Every row comes from one small tree of marks. The marks that hang from a mark follow it in brackets, in alphabetical order. Every link used is in the known rows. Which tree was each row made from?
Known rows:
kana(dirulon(zana(kivel)) patad(fofa vipezi)): [ 0.07  0.60  1.92 -1.31 -0.47 -1.82  2.60 -4.94 -2.17 -2.01  2.61  1.51
  0.75 -2.23 -4.75  2.00  0.44  1.43  1.03  2.75  2.59  2.47 -4.50  0.76
 -2.70 -3.13  3.21 -0.61  0.76]
kivel(fofa zana(patad)): [-1.89 -0.69  0.70 -1.33 -1.38  0.56 -2.88  1.46 -0.80  0.88  2.76 -0.11
 -0.98  1.13  0.56  4.59  0.89  0.46  3.08 -0.68  1.43 -0.17 -0.30  0.65
 -1.72  1.40  0.09  3.71 -2.09]
kivel(fofa zana(patad(vipezi(zuri)))): [-1.05 -0.72 -0.37 -1.76 -1.60 -1.40 -2.33  1.49 -0.30  1.33  0.15 -0.26
 -0.49  2.03  3.60  0.69 -0.92  1.19  3.36 -0.14  0.80 -2.58 -3.89  1.35
 -1.90 -1.92  2.58  2.01  0.23]
kivel(fofa(rufil(zuri(patad(vipezi)))) zana): [ 1.27 -2.72 -0.76 -0.59  1.12  0.73 -0.91  3.71  0.39  3.43 -2.16  0.08
  0.09  0.65  2.39 -3.75 -4.58 -0.28  2.41 -2.55 -0.08 -1.76 -0.65 -1.62
  0.70 -1.67  1.60  1.76  2.04]
dirulon(zana(kivel(fofa(rufil(zuri(patad)))))): [ 1.37  1.00 -0.92  2.25  3.92  2.93  0.92 -0.41  0.53  0.60  0.98  0.11
 -0.84 -1.54 -0.02 -2.10  0.75  0.85 -4.24 -0.45 -2.84  2.00  0.82  0.63
  0.91  0.86  2.62 -0.56  0.10]
dirulon(zana(kivel)): [-1.68  1.99 -1.32  0.22  1.07  0.48  2.69 -0.58 -0.75 -0.25  1.58  4.19
  0.14  0.00 -0.19  1.92  4.80  2.56  0.16  0.92 -0.03  1.72  2.21  4.13
 -0.47  1.62  0.70 -1.15 -2.08]
dirulon(zana(kivel patad)): [-1.77  2.62  0.05  1.16  0.01  1.99  0.74 -2.00 -0.85  0.02  3.27  2.41
 -0.95 -0.76 -0.96  2.71  3.34  2.20 -0.23  2.43  0.65  0.40  1.30  3.67
 -0.78  1.60  0.17 -0.64 -3.41]
kivel(fofa(rufil)): [ 0.84 -1.96 -0.39 -1.41  1.61  0.68 -1.52  2.55  0.47 -0.56 -1.27 -0.27
  1.01  1.05  1.20  2.39  3.21 -1.32 -0.90 -0.95 -1.90  2.13  1.94 -0.71
 -0.02  2.57 -2.36  1.63 -0.06]
zuri(patad(fofa(rufil) vipezi)): [ 2.46 -1.88  0.69 -0.39  0.14  0.30 -2.57  2.41  0.89  2.54 -2.41 -0.83
  0.44 -0.75 -0.09 -2.61 -1.83 -0.95  2.16 -1.47  1.35 -1.14 -0.58 -2.09
  2.14 -2.52 -1.04 -0.25  0.90]
zuri(fofa(rufil) patad): [-0.35 -0.82 -0.38  0.01  3.51  1.65  0.22  1.98  1.81  1.81 -1.61 -1.02
 -1.84 -0.82  0.29 -1.22 -1.50 -1.50  0.25 -2.36  0.86  2.32  3.94 -0.64
  1.91  0.49 -1.87 -1.55 -1.53]
kana(dirulon(zana) patad(fofa vipezi(zuri))): [-1.05  1.24  1.11 -3.17 -0.80 -4.16  4.22 -4.10  0.09 -1.24  0.71  1.66
  1.04 -1.65 -0.35 -1.29 -0.78 -1.78  0.86  0.75 -1.32  2.83 -6.61 -1.12
 -2.68 -5.38  5.23  0.42  2.87]
zana(kivel patad(fofa(rufil) vipezi)): [ 2.30 -0.63  0.53  1.86 -1.57 -0.05 -3.44 -1.86 -1.71 -1.96 -0.28 -2.65
  0.60  0.50 -3.41  1.15 -0.26  2.63 -1.01  2.47  2.40 -2.63  1.04  0.57
  1.07  1.27 -3.11 -1.45 -1.29]
kana(dirulon patad(fofa vipezi(zuri))): [-0.33 -1.17  1.62 -2.27 -1.81 -4.13  3.62 -2.15 -0.25 -2.08 -0.46  0.44
  0.42 -0.45  0.30 -1.26 -1.58 -2.32  0.94 -0.17  0.01  1.40 -6.79 -2.32
 -2.60 -5.55  3.41 -0.15  2.84]
fofa(rufil): [-0.64 -0.70 -0.74 -0.40  0.45  0.72  1.26  2.58  0.87  0.59 -2.55  1.93
  1.08  1.11  1.98  0.29  2.43 -2.01  0.54 -1.37 -2.22  1.14  4.36 -0.31
  0.78  1.99 -2.91  0.13 -1.88]
dirulon(zana): [-2.18  1.94 -1.06 -1.55  0.70 -0.14  2.35  1.11  0.56  1.61  0.79  4.33
  0.91  0.16  1.58  1.33  3.95 -0.48  1.84 -0.29 -1.62  1.92  2.05  1.96
 -0.38  0.96  0.73  0.94 -0.29]
zana(patad): [-1.94  0.23  1.15 -0.39 -1.46  1.78 -0.23  1.44 -0.15  0.93  1.43  1.05
 -1.03  0.30  1.84  1.79  1.32 -1.07  1.18  0.03  0.49  0.08  1.12  0.54
 -0.87  0.94 -1.91  1.30 -2.18]
rufil(zuri(patad(vipezi))): [ 0.14 -1.84  0.15 -0.20 -0.33  1.09  2.03  3.96  0.92  3.97 -1.93  2.05
 -1.52 -0.02  3.93 -4.93 -3.40 -0.88  1.80 -1.82  2.22 -1.79 -2.80 -0.70
  0.12 -3.53  2.22 -0.01  2.84]
vipezi(zuri(patad(fofa))): [-0.74  1.14 -0.25  0.48 -0.33 -1.91  0.88  1.45  2.53  0.62  0.43 -0.07
 -1.63 -0.53  2.67 -3.13 -0.08 -1.71  0.29 -3.09 -0.50 -0.03 -2.88 -1.25
  0.58 -2.99  2.41 -1.27 -0.20]
vipezi(zuri): [-2.11  0.69 -1.72 -0.68 -0.38 -1.38  3.43  2.41  1.80 -0.19 -1.36  2.50
 -0.06  1.73  5.13 -1.33  2.57 -1.28  0.16 -1.71 -2.21  0.34 -0.40  0.95
 -0.86 -0.42  1.25 -0.56 -0.49]
zana(kivel(fofa(rufil(zuri))) patad): [ 0.95 -0.69 -0.05  3.14  1.04  2.35 -1.30 -1.07 -1.03 -2.85  0.94 -2.66
 -0.46  1.27 -1.12  1.10  0.51  1.19 -5.74  1.39 -1.54 -0.33  1.77  0.17
 -0.03  3.92 -1.41 -0.22 -0.62]
fofa(rufil(zuri(patad(vipezi)))): [ 1.28 -2.07 -0.34  0.56  0.83  1.83  1.73  3.79  1.26  3.51 -3.69  0.95
  0.01 -0.15  3.31 -6.38 -3.94 -1.47  0.41 -1.86 -0.84 -1.38  0.13 -2.06
  1.59 -2.27  0.06 -0.27  2.59]
kana(patad): [-2.06 -0.79  0.28 -1.72  0.80  1.15  2.58  0.36  0.46  0.43  0.35  2.20
 -0.74 -0.08  1.58 -0.67  1.87 -2.33  1.57  0.08  0.53  2.31 -0.41 -0.85
 -1.68 -2.88 -1.18  1.00 -1.60]

Write each row's tree:
[-0.85  0.88  2.84 -0.45 -1.54  0.44  2.30 -2.53 -3.12  0.04  2.31  3.08
  0.06 -1.41 -1.55  3.65  0.84  2.19  1.32  2.63  1.65  0.34 -2.55  3.34
 -2.62  0.32  2.60  0.34 -1.06] | kana(dirulon(zana(kivel patad(vipezi))))
[ 0.28 -0.57 -0.90 -1.21 -0.44 -0.90 -2.44  1.05  0.10  0.65 -1.98 -1.03
  0.93  1.92  2.83 -0.56 -1.22  0.33  2.21  0.01 -1.79 -2.07 -1.28 -0.08
 -0.54 -0.78  0.69  1.80 -0.77] | kivel(fofa(rufil) zana(patad(vipezi(zuri))))
[-0.46  1.13 -0.52 -0.80  2.00  0.76 -0.18 -0.87 -0.78 -0.66  2.66  2.31
 -0.04  0.06 -0.70  4.37  6.08  3.07 -1.19  1.26  0.66  2.36 -0.14  3.67
 -1.16  2.45  2.04  0.20 -0.52] | dirulon(zana(kivel(fofa)))
[ 1.15 -0.53  0.58  0.89  0.29  0.86 -1.44  1.74  1.64  1.01 -0.34 -1.46
 -0.34 -1.03 -0.69 -1.39 -0.21 -2.18  0.15 -2.61 -0.39  0.55  1.48 -2.90
  1.93 -0.49 -1.69 -0.46 -1.24] | zuri(patad(fofa(rufil)))
[ 1.22 -2.24 -0.49 -0.64  3.08  1.37 -0.49  2.53  1.25  3.33 -3.54 -0.50
 -0.84 -0.77  0.82 -2.51 -2.39  0.04  2.09 -1.37  2.56  0.56  2.12  0.10
  1.65 -1.48 -0.94 -1.35  0.77] | zuri(fofa(rufil) patad(vipezi))
[-1.01 -2.82  2.95 -3.11 -0.92 -0.72  3.75  0.06 -1.64  0.66 -0.56  3.08
  0.36 -0.63  0.97  0.27 -0.82 -2.50  3.21  0.54  1.41  2.60 -4.40 -1.31
 -3.31 -4.36  1.06  1.73  1.12] | kana(dirulon patad(vipezi))
[ 0.67  0.02 -1.88  1.57 -0.49 -1.06  1.33  0.77  1.00 -1.84 -1.10 -1.50
  1.46  1.07 -0.58 -1.69 -1.10 -1.69 -3.25 -1.77 -2.64 -0.88  3.32 -2.59
  2.04  2.78 -2.30 -0.92  2.39] | patad(fofa(rufil(zuri)))
[-1.42  2.24  3.10 -1.21 -2.56 -1.09  0.23 -2.83 -1.33 -0.64  4.44  0.66
  0.51 -2.10 -2.73  5.21 -0.03 -1.84  0.42  0.19 -0.59  1.84 -1.75 -0.17
 -1.28  1.56  1.72  2.06 -0.05] | kana(dirulon(zana(patad(fofa))))
[ 1.50 -1.36 -0.82  0.72  1.78  1.41 -1.45  0.79 -0.51 -2.03 -0.23 -0.21
  0.56  1.39 -0.88  3.01  4.35  1.79 -2.58  0.35 -0.39  1.91  2.48  1.12
 -0.03  3.42 -1.72 -0.25 -1.69] | zana(kivel(fofa(rufil)))
[-1.51  2.41 -0.34 -1.68 -0.40 -0.54  1.29  0.10  0.73  2.23 -0.42  2.54
  0.31 -0.01  4.01 -1.77  1.01  0.22  1.27  1.64 -1.75 -0.94 -3.06  2.27
 -0.66 -2.36  2.39  0.20  0.62] | dirulon(zana(patad(vipezi(zuri))))
[ 2.00 -1.25 -2.00  0.06 -1.14 -1.65  0.12  1.16  0.29 -0.09 -3.20 -1.10
  1.87  1.50 -0.07 -2.97 -2.26 -0.34 -1.55 -0.59 -0.38 -2.37  1.06 -2.04
  1.92  0.66 -1.60 -1.39  4.21] | patad(fofa(rufil(zuri)) vipezi)
[ 0.64  0.67 -0.67  1.39  0.51 -1.06  0.33  1.10  2.63  0.45 -1.53 -1.62
 -0.29 -0.67  2.04 -3.94 -0.44 -2.42 -1.04 -3.28 -3.03  0.48  0.01 -2.36
  1.78 -2.11  0.43 -1.38 -0.92] | vipezi(zuri(patad(fofa(rufil))))
[ 0.66  0.65 -1.39  0.05  2.81  1.37 -0.76 -0.63 -0.50 -1.41  0.67  1.13
  1.41 -0.03 -1.43  2.92  5.49  2.03 -2.65  1.25 -2.17  2.72  2.81  2.43
  0.25  3.78  0.13 -0.02 -1.82] | dirulon(zana(kivel(fofa(rufil))))
[-2.96  1.08  1.94 -2.77  0.50 -0.05  5.53 -2.20 -0.42  0.22  2.43  4.10
  0.36 -2.34 -0.36  1.68  1.20 -3.23  1.95  0.13 -2.44  5.18 -1.91 -0.51
 -3.11 -2.35  2.37  2.29 -0.65] | kana(dirulon(zana) patad)
[-0.43 -1.97  1.04 -2.10 -1.69  0.23 -4.14  2.23 -1.56  1.83  1.32  0.22
 -0.46  1.44  0.98  3.11 -0.47  1.43  4.94  0.39  3.84 -2.14 -1.77  0.87
 -1.74 -0.08  0.50  3.51  0.02] | kivel(fofa zana(patad(vipezi)))
[ 0.45 -1.68  0.33 -2.21 -0.87 -1.51 -0.37 -0.53  0.02  0.09 -0.02 -0.24
  0.23 -0.14 -0.88 -1.02 -0.23 -0.50  2.51  1.25  3.40 -0.07 -3.11 -1.88
 -1.13 -4.31 -0.93  0.16  2.10] | kana(patad(fofa vipezi))
[ 0.71  2.19  0.81  0.31 -1.64 -0.32 -2.46 -3.28 -1.70 -0.59  2.55  0.26
  0.02 -0.97 -3.07  2.11  1.60  4.10  0.58  3.48  3.76 -1.96 -1.75  3.39
 -0.18  0.23  0.90 -0.98 -0.12] | dirulon(zana(kivel patad(fofa vipezi)))
[ 0.40  0.20  0.53  0.99 -1.35  0.45 -2.80 -0.41  0.21 -1.09  0.59 -2.22
  0.54  0.13 -2.00  1.75  0.20 -1.62 -0.66  0.01 -0.95 -0.64  2.95 -1.86
  1.62  2.10 -4.31  0.45 -1.42] | zana(patad(fofa(rufil)))
[ 0.06 -0.47  1.54  1.07 -0.26  2.12 -2.79 -0.64 -1.57 -1.82  3.29 -0.96
 -1.65  0.70 -0.78  4.97  3.51  2.42 -1.64  1.61  2.50  0.44 -0.92  1.99
 -1.80  2.38 -0.51  0.98 -2.54] | zana(kivel(fofa) patad)
[-0.50 -1.77  0.18 -1.98  2.66 -2.38  4.88 -2.10  0.42 -1.87 -3.81 -0.53
  0.26 -0.37  0.52 -1.89 -3.04 -2.15 -0.45  0.48 -1.61  3.53 -1.30 -1.42
 -1.50 -3.64  0.96 -1.17  1.68] | kana(dirulon patad(vipezi(zuri(fofa(rufil)))))
[-0.52 -1.59 -1.27 -0.79  0.99 -0.66 -1.04  2.57  0.33  0.48 -0.74  0.50
  1.11  1.89  0.57  2.77  1.57 -0.50  2.60 -2.07 -1.40  0.62  3.10 -0.34
  0.24  2.88 -1.22  2.64 -1.74] | kivel(fofa(rufil) zana)
[-0.06  0.60 -1.57  0.32 -2.38 -2.88 -1.82 -0.70  0.34 -0.21 -1.93 -2.04
  1.34  1.21  0.29 -2.01 -2.86  0.47  2.78 -0.35 -1.13 -4.17  0.01 -0.91
  0.83 -1.20 -0.49 -0.04 -0.95] | kivel(zana(patad(fofa(rufil) vipezi(zuri))))
[ 1.13 -0.24  1.41  1.28 -2.66 -0.31 -3.18 -1.56 -1.99 -1.67  1.97 -1.35
 -0.65  0.11 -2.82  1.81  0.50  3.68  0.53  2.81  5.36 -3.23 -1.37  1.88
 -0.23 -0.10 -1.22 -1.52 -0.35] | zana(kivel patad(fofa vipezi))
[ 0.28 -0.10 -1.34 -1.63 -2.07 -3.87  0.49  1.18  0.85 -0.30 -2.01  0.51
  0.74  1.52  2.65 -1.66  0.83  0.48  1.09 -0.59  0.97 -1.64 -2.62  0.51
  0.19 -2.35  1.52 -1.36  3.11] | patad(fofa vipezi(zuri))
[ 1.14  0.76  0.37  3.30 -0.88  0.58 -2.45 -2.32 -0.87 -3.36  1.30 -2.87
  0.00  0.33 -4.17  2.34  1.36  1.39 -2.51  1.53  0.55 -1.04  3.09  0.27
  1.05  3.16 -3.59 -1.57 -3.17] | zana(kivel patad(fofa(rufil)))
[ 0.10  1.59  1.06 -1.76 -1.91 -0.68 -3.04 -1.24 -0.55  1.65  1.84  0.21
  0.79 -0.88 -1.55  1.29  0.12  0.73  2.08  2.18  2.00 -1.44 -1.96  0.97
  0.05 -0.89  0.66  1.04  1.52] | dirulon(zana(patad(fofa vipezi)))
[-2.71  1.64  2.87 -1.30 -1.58  0.88  2.59 -0.87 -1.32  0.61  3.40  3.08
  0.03 -1.71 -0.28  4.66  1.21 -2.31  1.42  0.27 -2.08  2.57 -0.70  0.86
 -1.91  1.51  1.80  2.61 -1.46] | kana(dirulon(zana(patad)))
[ 0.07 -1.70 -0.48 -0.54  1.98  0.59  1.69  2.72  0.94  3.13 -1.96  0.07
 -2.53 -0.35  2.25 -4.33 -4.58  0.38  0.43 -1.73  4.37 -0.80 -1.03  0.27
  0.54 -2.10  2.13 -1.79  3.92] | rufil(zuri(fofa patad(vipezi)))
[ 0.01  0.01  0.06  1.29 -0.88  0.14  0.97  1.78  1.26  1.61  1.19 -0.31
 -1.79 -0.61  0.58 -2.82 -2.27 -1.65 -1.29 -2.85  0.87 -0.74 -1.30 -2.19
  0.91 -1.29  1.30 -0.69  2.45] | rufil(zuri(patad(fofa)))
[ 1.47 -1.84  0.26  0.68  2.13  2.33 -0.06  3.10  1.47  1.33 -0.83 -1.06
 -0.90 -0.23  2.16 -2.56 -1.52 -2.33 -2.70 -2.95 -2.45  1.38  0.32 -2.60
  0.94  0.17  0.45  1.01  1.77] | kivel(fofa(rufil(zuri(patad))))
[-0.04 -0.76 -1.05  1.78  1.43  2.23  2.82  3.34  2.04  2.19 -2.17  0.78
 -0.84 -0.29  2.60 -5.12 -2.44 -3.04 -1.66 -3.00 -2.77  0.32  1.85 -2.45
  1.66 -0.29 -0.61 -0.34  0.06] | fofa(rufil(zuri(patad)))
[-1.33 -0.32 -1.05  0.52  2.61  0.94  2.75  2.30  1.93  1.87 -0.21 -0.44
 -3.26 -0.33  1.70 -2.73 -3.34 -1.05 -1.10 -2.84  2.06  1.08  1.43 -0.33
  0.71 -0.38  1.41 -1.81  1.83] | rufil(zuri(fofa patad))
[-0.50  0.35 -1.72  0.59  4.06 -0.23  2.15  1.62  3.09  0.89 -3.01 -1.12
 -1.93 -0.59  2.67 -3.47 -1.51 -1.81 -0.85 -2.84 -2.07  2.28  2.16 -0.38
  1.78 -0.84  0.57 -2.47 -0.99] | vipezi(zuri(fofa(rufil) patad))
[ 0.47  3.22 -0.35  2.49  0.17  0.58 -1.84 -3.98 -0.77 -2.53  2.35 -1.29
  0.75 -1.20 -4.51  2.42  2.40  1.92 -2.34  2.01 -1.02  0.21  3.57  1.05
  1.41  3.11 -2.05 -1.29 -3.38] | dirulon(zana(kivel patad(fofa(rufil))))
[ 1.54 -0.37 -2.08 -0.66 -0.95 -3.31 -0.21  0.79  1.40 -0.69 -4.13 -0.94
  2.25  1.35  1.66 -2.97  0.18 -0.01 -0.39 -0.69 -1.84 -1.56 -0.24 -1.18
  1.64 -1.07 -0.69 -1.83  2.11] | patad(fofa(rufil) vipezi(zuri))
[ 2.72 -1.87  0.22  1.69  0.41  1.90 -2.20 -0.25 -1.91 -1.79 -0.91 -2.26
  0.07  1.28 -0.57 -0.61 -0.91  2.51 -4.00  2.48  0.81 -2.16 -0.60  0.16
 -0.21  2.09 -1.03 -0.12  1.28] | zana(kivel(fofa(rufil(zuri))) patad(vipezi))
[ 0.49  3.43 -1.25  3.47 -0.02  0.81  0.43 -3.96 -0.53 -2.67  2.24 -2.04
  0.44 -0.77 -3.58 -0.41 -0.41  1.46 -5.20  2.07 -2.45 -1.37  2.76  0.42
  1.87  3.71 -1.10 -1.54 -0.67] | dirulon(zana(kivel patad(fofa(rufil(zuri)))))
[ 1.84  1.70 -0.30  1.21 -0.31  0.49 -2.86 -3.76 -1.51 -0.93  0.74 -1.26
  1.44 -0.82 -4.18  0.63  1.16  3.13 -0.92  3.60  1.11 -1.85  0.87  1.43
  1.11  1.22 -1.35 -1.39 -1.26] | dirulon(zana(kivel patad(fofa(rufil) vipezi)))
[-0.71 -0.64 -0.72  0.81 -0.41  1.40 -1.37  0.91 -0.42 -0.40  0.63 -1.92
  0.09  1.63  0.41  0.50 -2.20 -0.81 -0.65 -1.17 -2.57 -1.26  2.25 -1.42
  0.20  3.19 -1.11  2.60 -0.03] | kivel(fofa(rufil(zuri)) zana(patad))
[-0.69  3.49  0.48  1.41 -0.89 -0.04 -1.54 -3.60 -1.13 -1.85  4.37 -0.09
 -0.54 -1.36 -3.83  3.62  2.93  2.87 -1.37  2.25  1.84 -0.43  0.49  2.49
 -0.02  2.27  0.10 -1.02 -2.19] | dirulon(zana(kivel patad(fofa)))
[ 0.51 -0.51 -1.39  0.82 -2.70 -1.09 -1.34 -0.39 -0.43  0.31 -0.94 -2.35
  1.17  1.26 -1.33 -2.08 -5.25 -0.01  1.53 -0.14  0.33 -4.94  1.66 -1.94
  1.52  0.83 -1.81  0.56  1.98] | kivel(zana(patad(fofa(rufil(zuri)) vipezi)))
[-0.03 -0.14 -1.26 -0.49  1.58 -0.39 -0.05  0.14  0.86 -0.15 -4.00 -2.13
 -0.18  1.13  2.00 -1.91 -2.23  0.18 -0.70  1.05 -0.25 -1.07  1.26  0.81
  0.87  0.06 -1.30 -1.87  0.49] | zana(patad(vipezi(zuri(fofa(rufil)))))
[ 2.20 -0.37 -0.26  3.04 -1.46 -0.02 -1.41 -1.84 -1.17 -2.26 -0.79 -3.35
  0.51  0.97 -3.07 -1.55 -2.67  2.39 -3.89  2.23  1.51 -3.80  0.54 -0.39
  1.33  1.60 -2.09 -2.07  1.28] | zana(kivel patad(fofa(rufil(zuri)) vipezi))
[-0.32  1.06  0.90  2.53 -1.96  0.21 -2.02 -2.20 -1.28 -2.87  3.29 -1.73
 -1.15  0.30 -3.05  3.64  1.86  2.50 -1.23  1.07  3.29 -1.33  0.30  1.36
 -0.34  1.86 -1.61 -1.46 -2.72] | zana(kivel patad(fofa))
[-0.79  1.13  1.38 -1.31  0.50 -1.15  2.97 -4.19 -0.11 -1.94  1.60  0.74
  2.08 -2.56 -4.02  1.80  0.42 -3.76 -0.55  0.15 -4.00  4.78  0.04 -3.25
 -0.92 -0.92  0.59  1.25  0.04] | kana(dirulon(zana) patad(fofa(rufil)))
[ 0.71 -2.41  0.28 -1.25 -0.53  1.15 -4.14  1.62 -1.43  1.50 -0.93 -1.07
  0.91  1.48  0.36  1.83 -1.09  0.59  3.95  0.59  0.93 -1.90  0.66 -0.18
 -0.02  0.73 -2.05  3.26 -1.13] | kivel(fofa(rufil) zana(patad(vipezi)))
